In the rows, zero is written as 128.
Known rows, with every way that one mark hangs from another
J_81{J_670}: [125 143 135 125 130 111 115 133 142 125 122 129 125 139 145 129 112 152
 120 137 115 137 135 131 138 137 139 137 120 131 145 140 119 163 114 120
 134 141 123 133 120 112 120 127 123 128 139 130 133 129 132]
J_717{J_876}: [127 139 130 123 130 115 126 153 133 135 132 129 122 146 128 119 116 148
 127 130 147 139 131 134 136 115 143 140 131 146 143 152 127 134 108 133
 143 128 117 131 122 112 121 138 126 122 118 126 140 123 126]
J_7{J_670{J_81}}: [124 128 132 128 129 126 129 147 154 130 132 133 144 148 117 131 148 139
 121 124 112 137 146 135 131 140 145 144 133 131 147 137 116 122 119 137
 129 136 137 133 110 120 130 120 121 130 150 125 146 127 135]
J_670{J_7}: [125 138 126 136 130 123 125 142 143 123 118 133 132 130 139 133 137 128
 121 131 126 139 121 135 141 126 148 143 130 158 146 150 131 135 114 130
 148 140 137 129 113 108 129 136 127 131 124 126 154 103 138]
J_105{J_79{J_38{J_149 J_338}} J_756}: [120 128 139 104 130 123 135 121 143 127  96 124  98 133 133 116 160 116
 126 143 129 143 147 130 134 213 147 129 127 116 136 135 131 119 121 128
 138 140 119 127 107 126 119 114 115 125  96 130 133 126 118]
J_38{J_7 J_79 J_149 J_338}: [132 121 146 159 102 125 134 118 142 140 126 127  95 140  99 143 173 142
 125 134 123 136 150 134 160 192 142 127 111 162 108 135 135 151 114 123
 140 122 128 138 145 127 111  95 115 137 111 119 146 126 132]
J_79{J_38 J_105{J_756}}: [118 146 122 109 136 112 123 135 149 132 108 113 133 135 141  97 113 112
 130 148 122 139 149 133 123 159 135 144 135 127 141 150 110 106 116 124
 143 143 123 123 115 124 133 128 117 121 116 131 104 111 116]
J_117{J_756}: [127 140 129 132 133 130 133 150 128 116 124 130 160 144 138 119 131 148
 122 131 115 131 141 134 128 141 138 135 133 157 145 137 119 126 109 128
 131 124 131 140  90 115 120 142 130 131 146 127 135 123 136]
J_57{J_38{J_943}}: [125 126 138 118 134 134 130 147 138 127 114 137 118 140 115 125  97 133
 127 128 134 136 133 132 148  67 150 129 132 152 140 147 111  98 113 125
 137 119 118 128 127 112 124 135 121 126 155 129 127 130 132]
J_38{J_79}: [125 137 130 139 129 119 126 150 138 124 133 131 125 138 124 126 141 145
 125 129 146 138 131 139 143  94 149 141 116 159 137 144 116 135 105 124
 135 131 129 133 131 112 114 125 122 120 143 119 146 125 130]
J_943{J_38{J_79} J_852{J_876{J_717}}}: [123 139 126 107 128 137 129 133 142 118 102 126 156 113 123  98 143 101
 135 116 147 149 131 135 136   4 142 146 122 143 140 153 141  79 107 132
 155 134 131 142 116 106 111 143 128 124 144 130 130 135 132]
J_105{J_756}: [121 140 135 114 133 114 131 144 134 113 112 127 120 140 145 109 125 126
 125 135 132 138 129 132 134 170 139 146 129 122 141 142 126 129 115 129
 139 140 147 129 115 121 127 129 127 124 129 130 142 113 122]
J_943{J_852{J_876}}: [127 131 120 114 129 125 125 140 138 114 106 134 135 131 122  99 156 115
 123 118 145 144 133 135 128  92 141 143 122 155 139 147 132 119 104 132
 148 125 132 136 106 110 115 141 129 131 147 132 138 125 131]
J_105{J_79 J_756{J_38{J_149}}}: [119 125 140 113 134 133 129 132 147 112 111 128  83 137 133 119 140 113
 116 136 128 138 124 128 132 174 151 132 131  95 142 132 135 120 121 127
 132 134 133 150  93 130 128 122 114 125 110 124 147 135 126]
J_57{J_38{J_79}}: [123 127 135 122 132 127 127 155 128 126 130 136 112 142 110 123 108 135
 131 132 144 136 135 136 146  72 156 134 119 160 146 151 103 118 108 119
 135 119 123 132 126 116 125 130 121 123 157 125 131 128 134]
J_79{J_38{J_7{J_670} J_57} J_105}: [124 136 126 142 121 127 124 123 153 151 121 118 106 131 116 113 131 126
 126 139 106 133 167 139 138 148 137 132 128 148 127 148  92 133 113 127
 136 131 121 129 138 127 132 124 109 133 123 127  97 121 122]
J_943{J_38{J_7 J_57 J_79}}: [126 135 140 136 123 139 134 129 137 127 121 128 115 118 121 118 138 133
 131 126 138 131 128 139 156  90 147 139 117 141 123 146 113 130 107 126
 139 134 136 148 154 115 121 133 120 132 144 124 130 128 128]
J_79{J_105}: [123 140 121 141 130 114 118 141 145 121 116 124 137 148 134 114 117 134
 120 139 110 134 147 136 130 113 141 140 133 139 138 151  98 132 107 124
 136 136 130 130 120 114 132 130 121 121 127 126 120 116 128]
J_7{J_670}: [125 137 132 146 126 122 127 145 143 128 133 133 135 149 125 128 135 139
 118 126 112 139 151 134 134 141 145 142 131 137 146 141 113 128 113 131
 129 128 141 125 114 122 126 131 123 127 141 125 132 131 134]
J_117{J_756{J_38}}: [124 136 131 133 136 144 131 150 125 116 128 127 149 143 133 122 112 137
 115 129 106 128 130 130 131 125 147 132 136 139 145 135 127 113 117 127
 128 118 130 149  79 122 125 151 128 135 148 122 137 127 141]
J_57{J_105{J_756}}: [123 136 132 116 131 122 122 154 131 113 111 130 131 146 145 111 109 135
 117 136 131 139 125 137 137 185 147 141 130  98 143 141 145 123 112 126
 141 129 136 141 126 132 138 133 119 119 134 130 133 119 125]
J_105{J_57 J_79 J_756}: [115 131 135  87 140 130 136 137 127 107  91 130  56 142 141 115 127 122
 132 135 131 134 127 137 142 178 141 141 126 104 150 129 132 156 112 133
 136 150 132 138 100 109 115 128 116 116 100 129 143 131 110]
J_57{J_38{J_756} J_105{J_79}}: [121 113 135 113 137 150 125 150 134 126 102 142  95 147 101 124  95 129
 115 136 132 138 133 133 145 136 160 122 134  99 145 139 120 124 117 123
 132 111 108 145 140 133 136 128 109 120 148 134 120 140 134]
J_81{J_670{J_7}}: [123 145 133 131 128 117 113 132 148 129 109 130 121 127 148 142 114 142
 118 137 112 141 124 132 141 137 141 139 122 144 149 142 131 165 117 122
 144 148 125 129 118 109 121 127 122 131 129 127 142 118 138]
J_38{J_7 J_57 J_79 J_149 J_756}: [129 115 152 163 103 140 138 115 163 145 111 130  58 121  90 151 173 133
 121 131 129 129 139 134 164 204 128 126 112 143  94 136 115 165 125 131
 135 114 135 147 163 131 111  96 110 139 133 121 145 131 128]
J_852{J_943}: [119 137 134 126 125 130 130 137 141 120 123 133 130 137 134 114 122 138
 120 129 118 143 144 126 141 161 136 133 127 141 138 137 118 131 115 117
 138 131 126 131 109 102 120 122 125 130 148 129 142 117 128]
J_756{J_105{J_57{J_38{J_338}} J_79}}: [123 117 136  97 129 146 133 132 102 123 101 139  84 152 129 130  99 128
 130 129 124 128 134 135 149 109 156 126 125 115 143 128 140 152 119 136
 134 129 113 136  91 109 120 125 113 125 109 129 130 139 123]
J_79{J_38{J_149 J_943{J_852}} J_105}: [126 132 125 119 120 127 124 119 169 142 100 118 150 129 125 107 132 103
 125 139 118 142 156 131 127 116 124 134 135 142 125 148 107  71 117 131
 150 128 106 128 117 118 122 119 112 129 114 127 103 130 123]
J_105{J_57{J_38} J_756}: [114 128 141  85 135 129 139 150 116 110  95 129  74 146 133 112  83 113
 140 138 125 129 127 133 147 176 138 143 128 117 152 140 127 133 119 130
 140 133 136 132 101 116 129 135 123 122 123 135 129 119 115]
J_79{J_38{J_7}}: [130 134 127 115 130 121 130 135 141 141 151 125 125 129 128 107 136 126
 135 140 142 136 142 133 136 137 142 137 127 155 141 146 126 129 113 127
 142 128 112 133 134 123 129 124 124 132 115 133 123 114 125]
J_79{J_38 J_105}: [123 143 118 124 134 116 120 137 146 134 121 116 146 139 135 104 112 121
 127 144 118 137 156 135 126 122 140 139 134 147 142 153 100 111 112 125
 140 134 111 124 121 118 132 130 119 123 119 129 104 113 123]
J_117{J_756{J_38 J_105{J_79}}}: [126 127 131 123 135 155 129 140 119 121 123 133 136 146 135 125 112 136
 113 124 117 128 124 130 128  92 154 126 137 119 146 123 145 124 117 133
 124 121 124 156  58 122 123 142 118 133 139 121 138 144 139]
J_79{J_38{J_149 J_943} J_105{J_756}}: [122 139 133 116 124 115 126 121 169 140  96 114 130 129 131 112 123 105
 125 145 118 141 153 129 130 166 126 137 139 124 126 143 118  80 122 126
 144 134 118 124 118 123 124 113 110 120 111 127 108 121 116]
J_38{J_149 J_943}: [131 129 143 140 120 123 130 129 163 126 120 132 131 135 127 138 144 133
 119 129 127 138 139 129 144 136 133 130 132 140 123 138 128  99 118 131
 140 121 125 134 123 115 115 115 120 127 123 124 142 133 130]
J_756{J_38{J_79 J_149} J_105{J_57}}: [125 118 142 123 116 147 126 133 125 126 128 130  93 144 127 141  91 118
 122 125 125 124 116 130 149 110 148 134 123 105 132 124 158 128 130 139
 136 114 124 155  74 123 122 118 110 130 109 116 144 143 129]
J_38{J_943}: [128 137 134 132 131 127 129 141 146 127 116 133 131 136 131 128 127 143
 119 125 134 137 130 133 146  93 142 133 130 147 128 140 126 108 109 130
 139 132 129 127 138 107 115 134 123 124 142 124 140 127 127]
J_943{J_38{J_57 J_756{J_105}} J_852}: [123 122 139 116 120 160 139 120 132 122  71 133 153 124 132 107 121 100
 123 118 127 134 118 130 140 122 133 143 127  99 118 143 123  98 126 147
 150 129 141 143 123 118 125 142 123 141 150 133 122 133 127]
J_38{J_57}: [125 133 135 146 128 127 128 142 131 113 116 132 117 134 138 126 138 147
 119 130 123 130 133 140 148 144 145 131 117 147 129 148 106 148 115 130
 136 128 135 133 124 111 121 137 125 131 137 124 138 111 128]

Rows
[120 127 141 158 128 145 130 135 120 120 100 126 108 139 126 138 114 137
 111 130  99 126 127 134 157 176 161 122 119 133 122 142 124 134 128 130
 135 125 134 134 118 123 123 147 123 139 135 117 140 114 134] : J_756{J_38{J_57 J_338}}
[127 128 141 134 127 145 142 121 160 155 104 126  92 114 109 131 135 124
 127 131 134 132 136 132 156 164 134 125 126 145 108 137 121 125 126 135
 141 126 118 127 165 122 114 123 114 137 136 130 124 125 120] : J_79{J_38{J_7 J_57 J_756 J_943}}
[125 128 126 116 137 138 121 141 140 130 115 133 115 138 123 118 124 134
 114 137 138 141 136 136 136 150 155 129 131 103 143 137 134 125 114 126
 138 124 107 143 133 130 130 128 110 120 126 132 123 136 128] : J_57{J_105{J_79{J_38{J_756}}}}
[122 133 129 120 124 140 131 128 127 122  76 127 155 122 108 104 152 104
 124 115 142 147 131 135 143  79 150 142 118 144 126 146 135  89 105 129
 152 133 134 132 130 109 106 145 127 133 155 128 135 133 131] : J_943{J_38{J_79 J_338} J_852{J_876}}
[127 119 143 136 123 148 142 123 182 158 103 133  91 129  86 146 145 132
 122 117 117 135 136 127 150 157 131 135 138 126 111 123 136 122 125 141
 130 135 138 134 167 129 119 106 110 136 158 127 146 142 131] : J_38{J_7{J_670{J_81}} J_756 J_943}
[125 132 123 114 137 133 118 146 137 124 125 134 126 140 132 113 125 136
 116 136 140 143 137 139 134 129 159 129 129 113 151 140 134 127 107 124
 139 126 104 144 123 125 132 131 111 117 121 131 123 133 127] : J_57{J_105{J_79{J_38}}}
[126 133 122 110 128 125 126 138 137 115 109 131 137 127 130 105 155 114
 131 120 135 146 139 135 129  64 137 138 122 157 141 153 142 113 110 134
 151 128 128 135 103 109 112 138 133 127 130 132 136 125 131] : J_943{J_852{J_876{J_717}}}
[122 130 141 148 133 147 130 139 137 121 104 128 101 128 127 137 105 136
 111 121 118 128 114 133 156 103 155 125 125 131 122 139 122 110 122 132
 133 125 131 140 123 117 120 147 118 134 148 117 141 129 132] : J_756{J_38{J_57 J_943}}
[131 127 137 117 126 143 139 120 156 160 117 129 112 122 114 126 123 122
 128 129 142 136 134 126 145 129 136 132 134 130 116 129 146 118 128 139
 142 125 114 129 146 125 119 114 114 135 129 132 125 133 121] : J_79{J_38{J_7 J_756{J_105} J_943}}
[127 135 129 117 129 131 131 132 147 124  96 130 131 122 126 116 145 120
 126 115 141 146 132 134 139  43 136 132 126 156 128 144 146  91 108 136
 150 132 127 129 122 103 103 136 125 125 142 127 139 133 128] : J_38{J_943{J_852{J_876{J_717}}}}
[132 129 139 127 118 129 131 121 155 123 140 129 144 129 128 114 138 115
 132 134 131 134 139 128 140 132 137 141 135 124 134 145 125 107 115 129
 141 125 129 152 128 125 137 120 125 133 110 133 127 123 133] : J_943{J_38{J_7 J_149}}
[123 132 132 146 125 141 125 142 139 122 122 123 140 143 119 130 121 135
 113 135 103 130 138 131 131 123 141 129 132 143 135 133 120 106 117 124
 129 115 126 153  79 125 122 133 118 131 143 117 130 136 141] : J_117{J_756{J_38{J_79{J_105} J_149}}}
[124 125 139 129 110 143 134 118 135 120  89 127 166 130 117 114 152 104
 126 126 124 144 137 131 142 128 136 141 119 135 123 146 122  75 114 132
 156 130 129 139 123 119 116 126 123 137 126 125 130 131 133] : J_943{J_38{J_79 J_149 J_338} J_852}
[127 133 131 113 127 141 136 142 107 117 115 132 143 150 144 126 107 144
 125 126 115 122 133 134 133 131 135 135 132 131 144 125 144 141 116 138
 132 124 128 144  64 110 117 138 125 130 129 127 134 131 128] : J_117{J_756{J_105{J_57}}}
[123 133 135 143 134 149 133 147 120 114 116 127 135 138 133 127 116 141
 114 128 104 124 128 134 138 138 148 126 130 142 137 135 120 124 119 129
 127 117 132 150  84 121 121 155 126 137 152 120 135 128 139] : J_117{J_756{J_38{J_57}}}
[125 131 138 139 127 155 132 142 112 124 113 128 136 139 131 136 110 144
 113 122 117 123 121 135 140 100 150 127 123 137 128 127 139 128 120 133
 128 117 132 153  72 121 117 143 117 137 159 115 138 137 138] : J_117{J_756{J_38{J_57 J_79} J_105}}
[123 111 150 137 118 139 137 130 137 134  93 134 110 148  97 140 113 119
 123 139 106 134 150 125 151 206 146 123 131 135 124 144 113 113 136 129
 136 108 123 127 129 130 127 118 122 136 134 133 128 123 136] : J_57{J_38{J_149 J_338 J_756}}
[122 132 142 139 130 145 137 128 143 120  89 130 135 123 126 123 116 122
 123 129 119 130 127 132 150 148 141 138 131 113 124 145 106 114 126 137
 139 130 143 136 144 119 126 143 127 133 149 132 128 122 129] : J_943{J_38{J_57 J_756}}
[128 116 143 118 121 145 136 136 134 148 121 137  84 139  94 129 104 125
 131 129 147 131 127 130 153  95 148 132 124 136 126 138 126 142 120 128
 132 114 121 139 143 130 127 111 113 133 154 129 130 135 132] : J_57{J_38{J_7 J_79 J_756{J_105}}}
[127 131 132 115 129 134 133 133 140 144 122 128 138 134 129 120 114 119
 126 135 137 135 136 127 133 151 141 138 133 125 132 138 133 120 131 139
 138 123 116 123 116 124 125 124 121 132 128 134 125 123 124] : J_79{J_38{J_756{J_105}}}
[126 124 140 121 114 145 133 119 143 110  94 131 161 124 135 105 150 100
 125 125 120 137 133 133 137 130 130 140 124 119 127 152 108  81 117 138
 153 124 135 148 110 117 126 136 126 140 128 130 122 125 131] : J_943{J_38{J_57 J_149} J_852}
[132 123 138 131 118 148 132 130 127 128 140 130 138 144 129 129 116 132
 117 128 110 122 129 126 133 143 141 126 137 124 133 124 156 127 123 134
 129 109 125 163  63 132 130 126 119 141 129 123 135 134 141] : J_117{J_756{J_38{J_7 J_149} J_105}}
[123 133 137 143 133 158 131 147 126 118 103 128 136 136 127 132 101 147
 106 124 104 126 122 135 146 122 147 121 133 130 129 130 135 106 116 130
 131 115 126 152  99 123 120 156 117 135 160 119 133 134 138] : J_117{J_756{J_38{J_57{J_105} J_943}}}
[122 132 130 108 136 128 121 148 134 111 105 134 109 144 138 110 125 136
 114 135 140 141 127 139 136 170 153 135 129  92 147 137 144 136 107 123
 138 134 126 146 122 129 133 128 111 114 124 130 135 132 123] : J_57{J_105{J_79 J_756}}
[117 132 134 109 144 134 129 138 136 111 108 129  83 137 136 114 126 120
 118 132 131 137 117 131 134 146 155 135 131 100 148 133 133 125 116 126
 131 143 134 145 102 126 127 134 117 123 123 124 145 133 125] : J_105{J_79 J_756{J_38}}
[120 135 126 139 129 130 129 123 147 147  85 115 129 140 115 122 117 120
 122 146 100 137 159 129 137 193 139 131 134 135 121 146 106 116 130 129
 140 134 117 111 142 126 124 127 117 129 123 130 106 115 123] : J_79{J_38{J_338 J_756} J_105}
[126 131 136 136 128 153 132 142 111 119 115 130 137 142 139 129 105 142
 113 123 107 121 123 132 136 120 149 126 132 126 133 129 141 128 124 135
 127 116 131 153  64 123 124 148 122 139 148 119 134 129 138] : J_117{J_756{J_38{J_57} J_105}}
[126 125 130 100 130 139 129 134 116 118 115 138  95 147 141 126 115 133
 126 127 133 128 127 136 140  98 148 133 127 108 145 126 143 161 113 140
 135 135 120 143  86 106 119 123 114 123 101 127 140 139 120] : J_756{J_105{J_57 J_79}}
[121 134 136 124 133 135 121 151 136 120 103 128 114 140 131 123  92 133
 110 129 135 139 112 135 147 144 154 138 128  94 134 134 155 105 113 125
 139 127 134 146 133 133 130 135 110 119 147 121 138 132 127] : J_57{J_105{J_756{J_38{J_79 J_943}}}}
[131 112 142 124 114 134 120 146 138 136 141 138  99 143  95 126 111 133
 124 138 144 136 140 137 153 129 151 126 122 132 138 145 131 127 109 115
 140 101 109 159 141 138 140 108 106 125 137 129 119 136 137] : J_57{J_38{J_7 J_79 J_149} J_105}
[126 130 132 130 122 138 133 126 136 129  65 129 129 132 111 124 152 127
 117 114 124 145 136 133 150 112 144 128 121 163 112 138 144 104 111 134
 150 130 131 118 137 105  97 140 123 135 148 126 143 128 127] : J_38{J_338 J_943{J_852{J_876}}}
[125 134 132 140 119 123 126 114 158 146  92 115 141 137 120 127 122 121
 121 143 100 139 167 130 141 162 135 123 135 146 116 143 113  88 123 127
 143 128 107 117 130 118 117 114 112 129 105 124 107 122 124] : J_79{J_38{J_149 J_338 J_943} J_105}
[118 136 138 149 127 145 132 127 146 129  79 123 124 125 114 126 115 123
 120 130 118 133 134 136 151 108 141 139 126 116 116 146  94 114 118 131
 138 135 138 137 157 116 121 135 116 126 157 123 119 128 127] : J_943{J_38{J_57 J_79{J_105} J_756}}
[122 112 151 144 117 140 137 132 139 138  94 133  99 145  85 146 123 125
 123 137 117 136 147 128 156 180 147 123 123 144 120 143 109 117 131 126
 135 109 122 125 139 128 118 110 117 132 145 126 132 130 136] : J_57{J_38{J_79 J_149 J_338 J_756}}
[129 133 127 108 133 143 133 137 123 126 122 132 154 142 139 116 134 139
 121 129 128 132 140 133 122 105 146 129 134 136 147 127 137 126 113 133
 129 125 114 144  71 116 118 133 120 130 133 129 128 138 131] : J_117{J_756{J_105{J_79{J_38}}}}
[129 121 139 123 107 145 138 108 144 126  99 127 155 129 120 105 156  98
 131 129 117 139 139 128 142 169 131 139 125 128 120 145 133  90 116 135
 157 128 130 148 129 125 129 123 126 146 113 133 125 125 133] : J_943{J_38{J_7 J_149 J_338} J_852}
